Each row was made from one path, in order. Every step used is in the known rows, and no mark comes twice. Write each row's path.
Known rows:
bime > pubam > zato: [ 16   6  -2 -10   1  -1 -13   3  16  -1   8  19  -6   2  -5  18  17  20
   2  -7   7 -24  -1  14  13   9 -14 -15   1 -37  -7 -32 -24  -9  -5  -1
  10 -11   7  -5 -17 -15 -19  18   3  12 -24 -26 -25 -11 -25   4  15 -11
 -14   9]
zato > pubam > robot > ketu: [  8  -5 -11 -25  -7  -6   6  11  20 -14   2   5  -8   6 -17  23  12  21
  -2   4  -1 -11  11  11   1  16  -7  11  15 -19  11 -17 -34   4  -6  -2
   0   1   2 -11 -18   5 -13  13  13 -10 -29  -9 -10 -20  -4  14   7 -10
 -12  -2]
bime > pubam > robot > ketu: [ 20   0 -20 -27  -3  -2 -10   4  15 -12   9  11  -9   6 -12  21  16  21
  -2 -12   2 -17   9  11  10  13  -6   3  11 -24  -3 -21 -30  -6  -6 -13
  -3  11   6  -8 -24   3 -10  20  16  -5 -25 -14 -22 -12 -12  13   8 -12
  -9 -16]
bime > pubam > merel > ketu > fona: [  8  15  -5   5 -14   0 -16  22  17  -4  17  22  -2   5 -11  19  12  11
  22   9   3 -23   0   7  -5   9 -10  -2   7 -13 -11 -23   3 -27  17  -7
 -27  26   9  -4   5  -6 -13  -2  33   5 -18 -15 -23 -10 -18   9  23 -15
 -13  10]
zato > pubam > gedib: [ -4   5   1 -24  -9  -3  -8   9  22  -5   7  11  -3  -2  -7  21   7  20
   0  13   8 -25   7  17  -2  17 -18   5  10 -25  22  -9 -22  -5  -7  17
  11  -8  -5  -9 -14   1 -15  13   2   4 -23  -8  -7 -29 -11   7  10 -11
 -17   9]
merel > pubam: [  9  16  22  -6 -11   3 -35 -11  11   2  21  12 -17  -2 -18  17  22  12
  -1   5   4  -5   6  11   4  14  -6   0  16 -11  12 -31   0   4  -8  -5
 -27 -10   4  -5 -19   3 -18   7   3   4 -32 -17 -19 -21 -24  -3   5   1
 -29  16]
zato > pubam: [  6   2  12  -9 -12  -5  -7   8  18  -6   3   7 -11   2  -9  23   9  11
   0  15   2 -11  -1  13   1  13 -10   3   4 -21   8 -14 -15  -4   3  13
  -2 -15   5 -10  -6   1 -18   8   5   9 -30  -4 -13 -18 -14   4  23  -5
 -18  24]
bime > pubam: [ 20  12   1  -9  -7   1 -25   3  12  -2  11  15 -11   4  -4  20  16  10
  -1  -6   4 -20  -3  10  10   9  -6  -4   0 -26  -7 -20 -13 -15   4  -2
  -5  -2  11  -8 -12  -2 -11  15   7  12 -25 -12 -28 -12 -25   3  22  -7
 -16   7]
pubam > merel: [ 12   6  -2   2  -2  -2  -7  20  19  -2   8  10  -7  -2 -20  20   5   0
   5   0  -6  -9   5  12  -2   4  -9   1   7 -15  -3 -21 -10  -7   3   1
  -5   7   4   0   2   0 -19  16  15  -1 -17  -6 -13 -25 -13   2  21 -15
 -12  16]
bime > pubam > robot > ketu > gedib: [ 20  20 -11 -11  -7  -1 -21   8  18 -13  12   5 -10   6  -8  14   9   9
  -2  -1  12  -9   5  18  -4  17  -5  12   8 -26 -11 -20 -25   2  -8 -12
  -9   6   4   2 -24   4   0  11  16  -3 -24 -11 -13  -9 -13   5   9 -19
 -16 -17]
ketu > pesu: [  5   8  17   5 -17  -5 -24   1   3  -3  22  11 -17   3  -7  15  10  -1
  17  17   4  -5  -1  11  -9  15  -5  16   4 -18 -11 -16  -8  -3  -4  -3
 -24  -2  13   3 -14   2  -1   3  15  19 -23  -7 -12 -25 -32   0  19  -2
 -29  24]
robot > ketu > gedib > pubam > zato: [  5  -2   6  -5  19   5  -6   4  17  -8  16   2  -6  -7  -7  16  -3  13
   0   9   8  -4  12  18  -9  21 -16  11   9 -42  -9 -38 -19  19 -11 -10
  -3   1   6  22 -18  -4  -8  11  12  -5 -15 -19 -11 -18 -12  -4  16 -26
 -16  17]
mukenag > ketu: [ 14  11  32   0  -9   3 -19 -14  11  -1  17  12 -13  -5 -12  12   3  -4
  -1  -2   7 -14 -10   1  -6   7  -1   8   1 -15 -10 -24  -3  -4   7   7
 -31 -10  11 -10  -1   7  -3   6   0   3 -18  -9  -6 -20 -22  -3  23   7
 -22   3]
pubam > robot > ketu: [ 18  -2  -8 -20  -7   0  -5   3  13 -12  11   9 -11   2 -17  22  10  15
   2  -3  -3 -10  10   8   0  15  -3  14  17 -17   0 -19 -26   2  -9 -10
 -12  10   7  -7 -22   5 -12  13  14 -10 -24 -10 -10 -19 -10  11   6  -7
 -13 -10]
gedib > ketu > mukenag: [ 17   7  18  -6  -5   4  -2   0   9  -4  28  13  -7   3 -17   3  13   2
  10   9   0 -15  -1  21 -17  23   1  13  12 -15  -9  -7 -10   0  -6   3
 -14   2  19   2 -27  -6  -7   0   7 -13  -8  19   6 -27 -13 -16  29 -13
 -26  -4]
ketu > mukenag: [ 23  12  22 -12 -12   2 -16  -2   9   4  25  14  -9   4 -12  13  12   3
   9  10   7 -12  -4  11  -9  21  -1   9  12 -17  -9 -17  -3   2  -3  10
 -13  -1  18  -8 -11   0 -17   0   2 -10 -24   5  -3 -20 -18 -15  29  -7
 -22  11]
pubam > robot: [ 14   3   8 -15 -12   1 -16   5  24  -2   9   6  -8   3 -13  23  13  13
   8   8  -4 -20  -1   8   6   9  -2   1   7 -18  -3 -23 -21 -10 -13  -5
 -14  -7  10  -9 -18   0 -16  14   4   1 -28 -16  -8 -28 -22   7   7 -11
 -17   0]
merel > ketu > gedib: [  7  30  22  18 -22   1 -23  16  16  -9  25   8 -12   6  -8  14   4  -3
  10  12  11 -14  -9  11 -18  17  -7  15  10 -16 -15 -18   6  -9  -5 -11
 -28  -1   6  -1  -7   5  -4 -11  12   8 -26  -6  -4 -15 -21  -4  14  -3
 -32  11]
pesu > ketu: [ 30  12   9   5 -16   3 -23  11   5 -11  18  13 -18   2  -8  19   5   3
  -1   6  -4  -9 -13   9 -11  13  -9   2   3 -11  -6 -19 -16 -14   4  14
 -18 -19   9  -7 -12   0 -13   2   2  20 -25  -3  -5 -23 -24   2  27   0
 -28  -3]
merel > pubam > gedib: [ -1  16  12 -20 -12   4 -31  -9  14   2  22  16  -8  -5 -15  18  14  22
   0   3  11 -19  14  15   0  17 -13   2  21 -16  27 -23  -8   2 -16   2
 -13  -4  -4  -3 -26   1 -14  12   0   1 -24 -20 -12 -31 -20   1  -4  -4
 -26   0]
zato > pubam > robot > ketu > mukenag: [ 15   2  -4 -31  -8  -6   4   5  15  -6  14   8  -5  12 -16  17  15  20
   3  10   6 -11   7  14  -5  26  -5  13  18 -19   6 -15 -26  10  -8   7
  -2   3  10 -13 -19   3 -17   7   9 -25 -28   6  -2 -18  -2   0  18 -16
 -13  -3]
pubam > merel > ketu > robot: [  5  28   5  20 -10   5 -18  24  19  -1  19   8   0   6 -16  17   6  -6
  14  14  -9  -6   3   8 -14  18 -13  12   5 -12  -6 -25   2  -8   1  -3
 -14   7   2   7   8   3 -11  -2  23   4 -26 -15  -4 -21 -15   5  12 -14
 -12  25]
pubam > merel > ketu: [  2  13   2  11 -16  -4  -4  28  20  -5  18  14  -4   4 -19  22   8   4
  10  -2  -6 -19   1   9  -8  10 -12   1  13 -10  -4 -21   3 -16   2 -12
 -17  11   3  -7   3   3 -19   6  19  -1 -21  -5 -15 -20 -16   7  14  -8
 -20  18]
mukenag > ketu > gedib: [ 13  30  35  12 -10   5 -30  -8  13  -4  20   7 -14  -5  -9   5  -2 -14
   1   9  19  -6 -13   8 -17  11  -1  15  -1 -19 -18 -23  -1   2   3   6
 -34 -11   8   2  -3   7   7  -3   3   5 -16  -7   1 -15 -21  -9  24   0
 -26   1]

Which path is each row?
[  6   8  19  -8  -4   2 -21  -9  15   3  16  16 -12  -2 -17  16  20  22
   3   2   7 -12   7  13   9  13 -13 -11  16 -23  10 -42 -12   9 -16  -6
  -9 -17   3   0 -21 -10 -24   9  -2   5 -29 -29 -16 -19 -25   0   0  -2
 -25  17]	merel > pubam > zato
[  7  17 -10   5 -12  -5  -8  31  20  -5  17  17  -1   8 -13  23  14  11
   5 -11  -2 -25  -1  10   0   8 -13  -7   7 -16  -6 -23   0 -25   5 -14
 -11  13   3  -8   0   0 -16  14  19   4 -23 -11 -26 -12 -20  11  15 -13
 -15  13]	bime > pubam > merel > ketu
[ -8   0  -1 -14  -2   0   8  13  19 -13  11  10   0  -4 -12   9   5  18
   1  12  -1 -28   9  28 -11  18 -13   8  12 -21  20   2 -27  -5  -8   9
   9  -5  -3   1 -31  -7  -3  13   7   1  -5   5   4 -34  -8   5  11 -15
 -23  -4]	zato > pubam > gedib > ketu
[ 35  17  14  -4 -16   3 -19   6   3  -3  29  14 -14   8  -8  12   9   1
   5  11   5 -10 -14  11 -17  24  -6   5   8 -12 -11 -17 -11  -7   0  21
 -19 -15  16 -10 -12   1 -17  -3   0   4 -24  10   4 -23 -20 -10  35  -6
 -29  -5]	pesu > ketu > mukenag
[ -1   4  13  11  -9  -3  -9   3   2 -11  28  11 -14  -1 -13   5   9  -2
  18  18  -4  -8   1  22 -16  16  -3  21   5 -14 -10  -6 -15  -5  -6  -8
 -22  -2  14  12 -30  -5   9   1  20  17  -5   6  -1 -29 -28   0  16  -7
 -34   9]	gedib > ketu > pesu
[ 25   7   7 -16  -5   1  -5  -5   0  -5  23  15 -11   4 -17  12  10   6
   4   1   7  -4   7  11 -14  25  -3  20  19 -17  -7 -13  -7  12  -2   5
 -14  15  17  -6 -16   5 -15  -1  12 -22 -20  11  -3 -14  -8  -9  27  -7
 -19  -2]	robot > ketu > mukenag
[  3   9 -10 -16   3   5  -6   5  12 -10  19  17  -1  -3  -9   8   9  16
   1  -6   2 -34   9  27  -2  15 -10   3   8 -25   5  -1 -26 -14  -7  -2
   5   3   2   6 -38 -10   1  19  10   4  -2   0  -8 -27 -16   4  10 -18
 -21 -19]	bime > pubam > gedib > ketu
[  8   9   9 -17  -2   4   1   1  11  -3  30  16   0  -1 -15   4   8  11
  10  10   6 -27   5  26 -19  26  -6  15  18 -18   1  -1 -14   0 -13   8
  -3   7  12   2 -35  -7  -5   5   5 -16  -3  17  11 -34 -11 -11  18 -18
 -25 -16]	pubam > gedib > ketu > mukenag
[ 28  11  13   4 -17   7 -29   3   6  -9  19  18 -16  -2  -6  15   3   2
  17  24   2 -10 -10   6 -16  14  -6   7   4  -9 -10 -20  -9 -20  17  16
 -34  -5  14  -3  -4  -4  -9 -11  17  22 -20  -7  -4 -21 -21   2  33  -3
 -25  -4]	pesu > ketu > fona
[  4  10  25  -9   4   8 -24  -3  33   1  19  -7  -6  -1  -5  17  -2   4
  -2  16   7 -16  -3   5  -7  16  -1  11  -2 -27 -12 -35 -14   3 -15  -9
 -31 -11   9   9 -14   7   3  19   1   0 -17 -19  -3 -32 -23  -2  15 -24
 -14   4]	mukenag > ketu > gedib > pubam > robot
[ 29  28  15  16 -17   4 -32  15   9 -13  22   6 -19   3  -5  11  -1  -7
  -1  14   9  -3 -16  15 -20  16  -9  11   2 -17 -15 -20 -12  -7   0  13
 -20 -20   5   2 -12   2  -2  -5   5  21 -24  -1   3 -18 -23  -4  26  -6
 -33  -5]	pesu > ketu > gedib
[  6   7  14 -10   3   7 -23   8  33   0  16  -9  -7   2  -6  23   2   9
   3  21   2 -15   3  11  -3  19  -3  10   3 -31  -9 -32 -17  -1 -20 -12
 -17  -6   8  14 -21   1  -6  18   6   1 -23 -17  -8 -34 -23   0  11 -32
 -14  12]	ketu > gedib > pubam > robot
[ 14  11 -15  -4   1  -2 -15  22  19  -1   7  14  -4   3 -14  20  13   6
  -2  -9  -1 -16   4  15   7   4 -10  -9   1 -23  -5 -23 -15 -16   8  -1
   2   8   4  -2  -3  -5 -17  24  15   4 -19 -11 -27 -15 -17   7  24 -22
  -8  11]	bime > pubam > merel
[ -8  17   2  -3   3  10  -9   9  19  -9  14   6   3  -1 -11   6   4   5
   6  26  -4 -14  12  26 -15  26 -15  20   3 -22  12  -4 -25   2  -7  16
  12 -10  -4  15 -25  -7   3   5  13   5  -8  -5  14 -33  -7   2  12 -21
 -16   1]	zato > pubam > gedib > ketu > robot
[  7   4   9  -3  14   7 -16   4  14  -9  16  -5 -11  -7  -8  17  -5   2
  -3  10   5   4  11  16 -17  23  -6  24   9 -30  -9 -26  -7  14  -4 -11
 -21  10   9  22 -16   9  -1   9  16  -6 -16  -3 -11 -20 -13  -6  24 -25
 -17  18]	robot > ketu > gedib > pubam
[  6   5   2  -1 -11  -7 -12   0  -7 -12  20  13 -17   1 -12  14   6   3
  11   8   4   2   9  13 -14  18  -6  27  11 -17  -9 -13 -13   7  -1  -8
 -24  11  11   5 -17   7   3   2  25   8 -20  -2 -12 -16 -22   4  16   0
 -26  13]	robot > ketu > pesu
[ 13  27  33   9  -4  13 -33 -15  11   3  20   8  -9  -5 -11   8   2 -15
   4  14   4  -3  -6   1 -10  16  -4  19  -6 -17 -13 -27  -4   4   6  16
 -25 -11   8   5   3   7   4   0   6   8 -21 -19   4 -21 -20  -6  22   0
 -14  13]	mukenag > ketu > robot
[  1   5   5 -22  -4   0   6   6  16  -5  24  13   1   2 -13   5  10  17
   5  17   7 -26   6  28 -16  27 -10  11  15 -20  13   1 -20   1 -10  15
   5  -2   6  -2 -31  -7  -7   5   4 -16  -7  18  11 -33  -7  -7  22 -20
 -23  -8]	zato > pubam > gedib > ketu > mukenag
[  3  -5   1  -3  17   4  -7  19  25   1  11   1  -3  -5 -15  25  -1   5
   0   5 -10  -7  12  14  -2  11  -9   3   4 -25  -3 -30  -9  -3   0  -5
  -9   9   5  16  -1   1 -18  28  15  -3 -14  -8 -20 -33 -16   2  26 -31
  -7  31]	gedib > pubam > merel
[-17   3   1  -5 -10  -6  -1  10   9 -12  22  11  -5   1  -8   8   7  12
  14  24   4 -19   9  28 -17  20 -13  19   7 -20  11   1 -25  -3 -12   3
  -3  -4   1   9 -34  -4   9   8  17  16  -6   5   2 -36 -20   7  10 -15
 -31   6]	zato > pubam > gedib > ketu > pesu
[  1  20   6   2   4  15 -17   0  13  -5  19   9   0  -5 -14   4   3   0
  10  19  -6 -14  10  23 -16  23 -10  22   6 -20   3  -7 -19   1  -9   9
   1  -1   2  20 -28  -6   5   3  15   4  -6  -7  13 -35 -12  -2   8 -17
 -18  -4]	pubam > gedib > ketu > robot
[-10   6   5   0  -8  -1  -7   4   3 -11  28  13  -7  -4 -10   6   6   8
  18  17   3 -20   8  26 -19  19 -10  22   9 -18   1   0 -19  -4 -13  -3
 -13   2   6  14 -37  -5  12   7  18  15  -1   3   3 -35 -24   3   8 -12
 -33  -2]	pubam > gedib > ketu > pesu
[  0   4   3  -9  -1   6   0   5  15 -11  20  13  -2  -8 -15   9   3  12
   6   4  -3 -28   9  24 -13  16  -8  11  13 -18   8  -1 -21  -6 -10   2
  -1   4   3   6 -36  -7  -1  11   8  -1  -1   5   3 -36 -12   2   8 -13
 -25 -15]	pubam > gedib > ketu
[  0   5  29   2  15   8 -14  -7  23   1  20   1  -6  -9  -3  11  -5   4
  -1  13  14 -13  -3  11  -7  15 -12   4  -2 -40 -14 -45 -11  13 -11  -2
 -18 -16   7  16  -8  -5  -3  12  -1   3 -13 -24  -8 -23 -23  -6  21 -19
 -17  19]	mukenag > ketu > gedib > pubam > zato
[ 16  15  16  10   4   9 -30  11  15  -8  23  -4 -14  -2   0  17  -6  -2
  -4  18   4  -3  -6  16 -20  22 -10  12  -1 -27 -11 -29  -9  -3  -5   5
 -23 -15   7  18 -14   4  -2   8   5  18 -19  -5  -5 -28 -24  -6  32 -24
 -26  14]	pesu > ketu > gedib > pubam
